Each row was made from one path, in order. Every step used is in the known rows, and no mark comes twice. Write each row's path.
Known rows
C J: -0.77  +0.39  -0.05  +2.18  -0.91  -0.50  -0.37  -1.25  -0.76  +1.05  -0.69  -0.03  +0.92  +1.64  +1.92  +0.89  -1.41  +0.29  -0.07  +0.32  -1.44  +2.27  -0.38  +1.36
K N M W J C: -5.33  -0.04  -0.30  -0.39  +0.23  +0.26  -1.79  -3.64  -1.14  +0.29  -0.89  +1.28  -2.95  -1.32  +0.01  -1.08  -1.83  +1.30  +0.23  -1.56  +3.79  +0.75  +0.63  -4.06
W J L: -0.98  -0.91  -0.63  -0.13  -0.67  -0.05  +0.98  -2.72  +0.50  +3.73  -0.62  +0.20  -0.19  +1.97  -0.21  +0.73  -0.65  +0.68  +1.27  -0.03  +1.11  +0.76  -0.91  -0.69
A M C J: -2.97  +0.87  +1.47  +1.39  +1.03  -1.16  +0.71  -2.20  -2.71  +0.93  -0.21  +0.65  +0.67  +2.28  +3.78  +0.51  -3.06  +0.71  +0.62  -0.46  -2.97  +2.32  -3.51  +0.42
T L J C: -1.12  -0.28  -1.03  +0.44  -1.22  +0.16  +0.66  -2.03  -0.56  +2.04  +1.38  +1.69  -2.61  +3.21  +0.22  +2.57  -1.51  +0.56  +0.09  +0.47  +0.20  +1.36  -2.21  +1.06
W J: -1.48  -0.37  -0.14  -0.57  -1.73  -0.18  -0.36  -1.82  +0.26  +2.05  -2.10  -0.36  +1.38  +0.19  +1.03  -0.81  -1.14  +0.60  +1.20  -0.14  +0.37  +1.28  +0.57  -0.61
L J C M: -2.86  -0.90  -1.12  -1.30  -1.11  +0.78  -0.59  -2.54  -1.55  +0.48  +2.26  +0.07  -1.85  +1.50  +2.10  +2.04  -1.50  +0.22  +0.89  +0.04  +1.48  +1.30  -0.47  +1.97
W J L M: -2.02  -2.13  -0.65  -0.89  -0.86  +2.43  +0.51  -2.93  -1.04  +2.74  +0.03  +0.13  +1.05  +1.17  -0.12  +1.47  -1.19  +0.62  +1.61  +1.03  +0.04  +1.47  -0.96  +0.17
L M W J C: -2.96  -0.50  +0.35  -0.98  +0.67  +1.56  -0.79  -3.39  -1.59  +0.72  -0.52  +1.30  -0.54  -0.25  +0.99  -0.58  -1.66  -0.72  +1.27  -0.29  +2.07  +2.83  +0.78  -3.09
L J: -0.78  -0.12  -0.05  +0.60  -2.55  -0.09  -0.31  -0.55  -0.25  +0.47  +0.61  +0.30  -0.30  +0.65  +1.24  +0.69  -1.24  +1.30  +0.36  +1.46  -0.38  +1.67  -0.62  +2.14
T C J L: -0.76  +1.12  -0.66  +1.69  +0.49  +0.00  +0.76  -3.27  -1.21  +3.06  +0.85  +1.24  -0.99  +3.49  +0.25  +1.89  -2.26  -0.45  -0.84  -1.17  -1.95  +1.76  -2.76  +0.35
M N: -0.68  +0.80  +0.14  +0.79  -0.08  -1.03  -1.29  -0.74  -0.90  -1.16  -0.34  +0.05  -2.79  -1.73  +0.14  -1.28  -0.19  +1.28  -0.19  -0.76  +0.73  -1.79  -1.51  -1.06
Z C J L T: -1.48  +0.96  +0.47  +0.25  -1.74  +1.82  -0.29  -2.52  -0.52  +3.76  +2.60  +0.53  -1.40  +5.66  +2.48  +3.72  -1.60  +1.23  -1.51  +0.97  +1.23  +2.17  -2.23  +2.07
J L Z C: -2.22  +0.99  -0.20  +0.58  +1.43  +1.36  -0.67  -1.11  -0.65  +2.71  +2.90  +0.19  +0.17  +4.16  -0.87  +2.79  +0.29  -0.62  -0.95  -0.71  +0.01  +0.56  -3.52  +0.77
M W: +0.06  -0.33  +1.20  +0.61  +1.28  -0.40  +0.05  +0.15  -1.09  -1.69  +0.34  +0.94  -1.24  -1.89  +0.19  -1.07  -0.40  -0.30  -0.03  -0.97  +1.78  +1.50  -0.12  -2.78
W J C M: -3.36  -1.09  -1.22  -2.26  -0.41  +0.69  -0.59  -3.53  -1.16  +1.71  +0.06  -0.45  -0.44  +1.15  +1.90  +0.79  -1.45  -0.39  +1.57  -1.19  +2.14  +1.00  +0.50  -0.25
Z C J L: -2.12  +1.35  -0.53  +2.35  +0.46  -0.21  -0.09  -2.00  -0.51  +3.63  +0.95  +1.29  -0.65  +4.86  +1.64  +3.12  -0.92  +0.35  -0.02  +0.28  +0.24  +1.71  -2.47  +1.55
L J C Z: -1.15  +0.97  +0.53  +0.21  -0.66  -0.48  -0.81  -3.65  -1.23  +0.81  +0.76  +0.35  +1.11  +3.26  +0.37  +1.42  -0.96  -0.79  -0.01  +0.96  -0.29  +2.14  -1.30  +1.81
N M C J L: -3.08  -0.01  +0.08  +1.49  -0.38  -0.47  +0.55  -3.75  -2.63  +2.45  +0.52  +0.91  -1.81  +3.47  +1.86  +2.47  -2.05  +1.48  +0.06  +0.18  -1.39  +1.64  -4.01  +1.46
M W J L: -0.90  -1.16  +0.31  +0.40  +0.35  -0.28  +0.96  -2.53  -0.44  +2.40  -0.35  +0.99  -1.17  +0.41  -0.05  -0.17  -0.98  +0.44  +1.27  -0.85  +2.57  +1.94  -1.02  -2.91
C M W J: -2.46  -2.08  +0.23  -1.13  -0.75  -0.03  -0.39  -2.25  -2.02  +0.05  -0.82  -0.33  +0.21  -1.75  +2.05  -0.82  -2.00  +0.37  +1.74  -1.74  +2.61  +2.63  +0.23  -2.28
A M N: -2.15  -0.79  +0.89  +1.19  +1.83  -0.30  -0.20  -0.50  -1.19  -1.86  -0.08  +0.87  -1.52  -2.68  +1.09  -1.40  -1.07  +2.08  +0.68  -1.24  -0.11  -2.05  -2.55  -2.33
N M A: -2.25  -2.76  +1.50  +1.10  +0.13  +1.62  +0.10  -1.53  -1.94  -2.55  -0.69  -0.20  -0.55  -1.95  +0.86  +1.30  -0.92  +1.96  +0.02  +0.25  +1.75  -0.50  -1.51  -0.30
Z C M: -3.32  +0.01  -0.75  -1.38  +0.16  +0.74  -1.22  -0.53  -1.56  +0.30  +1.55  -0.22  -0.11  +1.54  +2.27  +2.09  -0.60  +0.09  +0.59  -1.01  +1.55  +0.05  -1.08  +1.56
A M: -1.61  -1.70  +0.89  +0.46  +2.13  +0.79  +1.22  +0.23  -0.26  -0.76  +0.37  +0.91  +1.41  -1.01  +1.06  -0.22  -0.95  +0.88  +1.04  -0.49  -0.97  -0.28  -1.16  -1.41

Which path is each row?
-2.98  +1.69  +0.24  +2.47  -0.24  +0.67  -1.95  -1.50  -1.53  +2.06  +0.96  -0.26  +2.03  +4.06  +1.95  +2.38  -1.42  -0.46  -1.08  -0.35  -2.11  +3.09  -2.48  +2.20 -> L Z C J
-2.73  +2.13  -0.04  +2.22  -0.41  -0.35  -1.50  -1.07  -0.77  +1.89  -0.33  +0.73  +0.86  +3.57  +3.07  +1.80  -1.39  +0.25  -0.23  +0.26  -0.70  +2.27  -1.10  +1.83 -> Z C J
-4.06  -0.95  +0.36  -0.12  +0.31  +0.82  -1.06  -3.44  -1.15  +0.35  -1.27  +1.78  -1.45  -0.89  +1.26  -0.85  -1.56  +0.59  +0.86  -0.90  +2.58  +2.02  +0.53  -3.44 -> N M W J C
-0.63  -1.99  +0.74  +0.24  +1.70  +1.84  +0.81  -1.10  -2.23  -0.73  +1.89  +1.31  -1.29  -0.91  -0.78  +0.88  -0.73  -0.11  +0.53  +0.00  +1.50  +1.86  -1.41  -2.15 -> J L M W
-2.50  -1.69  -0.19  -0.86  +0.78  +1.70  +0.13  -4.31  -3.08  +2.18  +2.33  -0.43  -0.13  +1.12  -0.94  +0.99  -2.56  -1.04  -0.15  -3.50  -0.21  +2.83  -3.75  -2.16 -> T C M W J L Z
-2.09  +0.02  +0.20  +0.60  -1.22  +0.12  +0.56  -2.87  -4.18  +1.77  +0.15  +0.31  -0.12  +3.67  +2.28  +2.74  -3.32  +0.47  +0.11  +0.25  -3.59  +3.07  -4.55  +2.21 -> T L M C J
-2.48  -1.16  -0.39  -0.01  -0.90  +1.12  -0.78  -3.39  -1.87  +1.34  -0.35  +0.16  -1.84  -0.67  +0.08  +0.08  -1.28  +1.85  +1.26  +0.16  +0.80  -0.42  -2.40  -0.88 -> W J L M N
+0.70  -0.76  +0.54  -1.51  -1.42  +2.12  +0.95  -1.68  +0.16  +2.27  +2.89  -0.08  -2.01  +2.83  +0.04  +2.23  -0.49  +1.07  -1.32  +0.78  +1.80  +0.21  -1.33  +0.61 -> J L T
-0.59  +0.45  +1.91  -1.69  -0.75  +1.06  -0.07  -5.54  -2.58  +2.13  +0.96  +0.35  +0.73  +2.79  -0.07  +0.51  -3.08  -0.72  -1.42  -1.84  +0.32  +3.26  -2.90  -1.96 -> M W J L T C Z
-2.47  +0.56  +1.70  -0.92  +2.16  -0.81  +1.28  -1.04  -2.20  -0.11  +0.53  +0.77  -0.28  +0.75  +2.05  -0.39  -1.88  +0.57  +0.77  -0.86  -1.77  -0.04  -3.45  -1.06 -> A M C
-2.30  -1.20  -0.63  -3.70  -2.15  +2.66  +0.18  -4.58  -2.04  +2.97  +2.20  -0.52  -1.27  +2.40  +1.51  +1.88  -3.35  +0.44  -0.50  -2.03  +0.80  +1.28  -2.11  +0.28 -> W J L T C M
-1.89  +0.58  +2.38  -0.68  +2.14  -1.36  +0.76  -2.77  -3.12  -0.32  +0.25  -0.07  +2.60  +2.10  +1.30  +0.19  -1.74  -0.38  +0.52  -0.81  -2.46  +0.91  -4.25  -0.05 -> A M C Z
-4.43  -1.14  -1.10  -1.21  -0.23  +1.73  -1.02  -3.03  -1.89  +3.36  +2.26  -1.06  +1.01  +3.59  +1.13  +3.06  -1.18  -0.04  +0.78  -1.63  +1.13  +1.48  -3.12  +1.33 -> W J L Z C M
-2.88  -1.87  +0.75  +0.02  +1.72  +2.01  +0.16  -2.62  -3.05  +0.26  +3.17  -1.35  -0.63  +2.57  +0.65  +4.27  -0.79  -0.06  -0.09  -1.37  +2.75  +0.26  -4.52  +1.03 -> J L Z C M A
-1.61  +0.97  -0.44  +0.12  -0.96  +0.18  -0.55  -1.98  -0.06  +1.13  +1.15  +1.21  -1.99  +2.07  +1.00  +1.00  -0.95  +0.12  +0.14  +1.15  +0.68  +1.38  -0.17  +1.05 -> L J C
-0.84  +1.68  +0.67  +0.01  -2.16  +1.58  -0.79  -3.03  -1.73  +1.74  +0.92  +0.27  -0.26  +2.97  +2.30  +1.16  -3.56  +0.14  -2.28  -0.77  -2.39  +2.86  -1.53  +1.09 -> L T C J
-1.89  -2.44  -0.26  -0.64  +0.10  +0.13  +0.85  -3.08  -1.51  +1.95  +0.51  +0.24  -1.24  +0.17  +0.80  +0.73  -1.44  +0.50  +1.83  -1.54  +3.23  +1.96  -1.29  -2.16 -> C M W J L
-2.84  -0.36  -0.47  -2.60  -2.08  +1.39  -1.05  -5.08  -2.76  +1.81  +1.54  -0.42  -3.97  +0.61  +1.47  +0.47  -3.23  +1.76  -0.55  -2.57  +1.52  -0.55  -3.41  -0.87 -> W J L T C M N
-0.98  -1.22  +0.62  -2.26  +0.50  +2.04  +0.54  -2.82  -3.12  -0.19  +3.79  +0.74  -3.38  +0.34  +0.72  +1.31  -2.65  -0.26  -1.22  -2.76  +2.21  +1.74  -2.53  -2.17 -> J L T C M W
+0.42  +0.99  +1.19  -1.78  -0.46  +1.49  +0.21  -4.36  -1.92  +1.87  +2.26  -0.05  +0.66  +4.01  -0.97  +1.90  -1.92  -0.94  -2.29  -1.09  -1.26  +1.27  -3.29  +0.53 -> J L T C Z
-1.50  +0.92  +1.68  -1.70  +0.19  -0.04  -0.47  -3.41  -4.08  -0.20  +0.41  -0.86  +2.45  +2.47  +0.48  +1.01  -1.45  -1.13  +0.08  +0.46  -2.55  +1.74  -3.46  +1.72 -> L M C Z
-0.55  -2.67  -0.77  -0.43  -0.67  +2.36  +1.02  -0.51  -2.05  +0.33  +0.81  +0.45  +0.50  +0.66  -0.83  +2.57  -1.19  +0.56  +0.39  +0.33  -1.56  +0.72  -2.42  +0.81 -> T L M
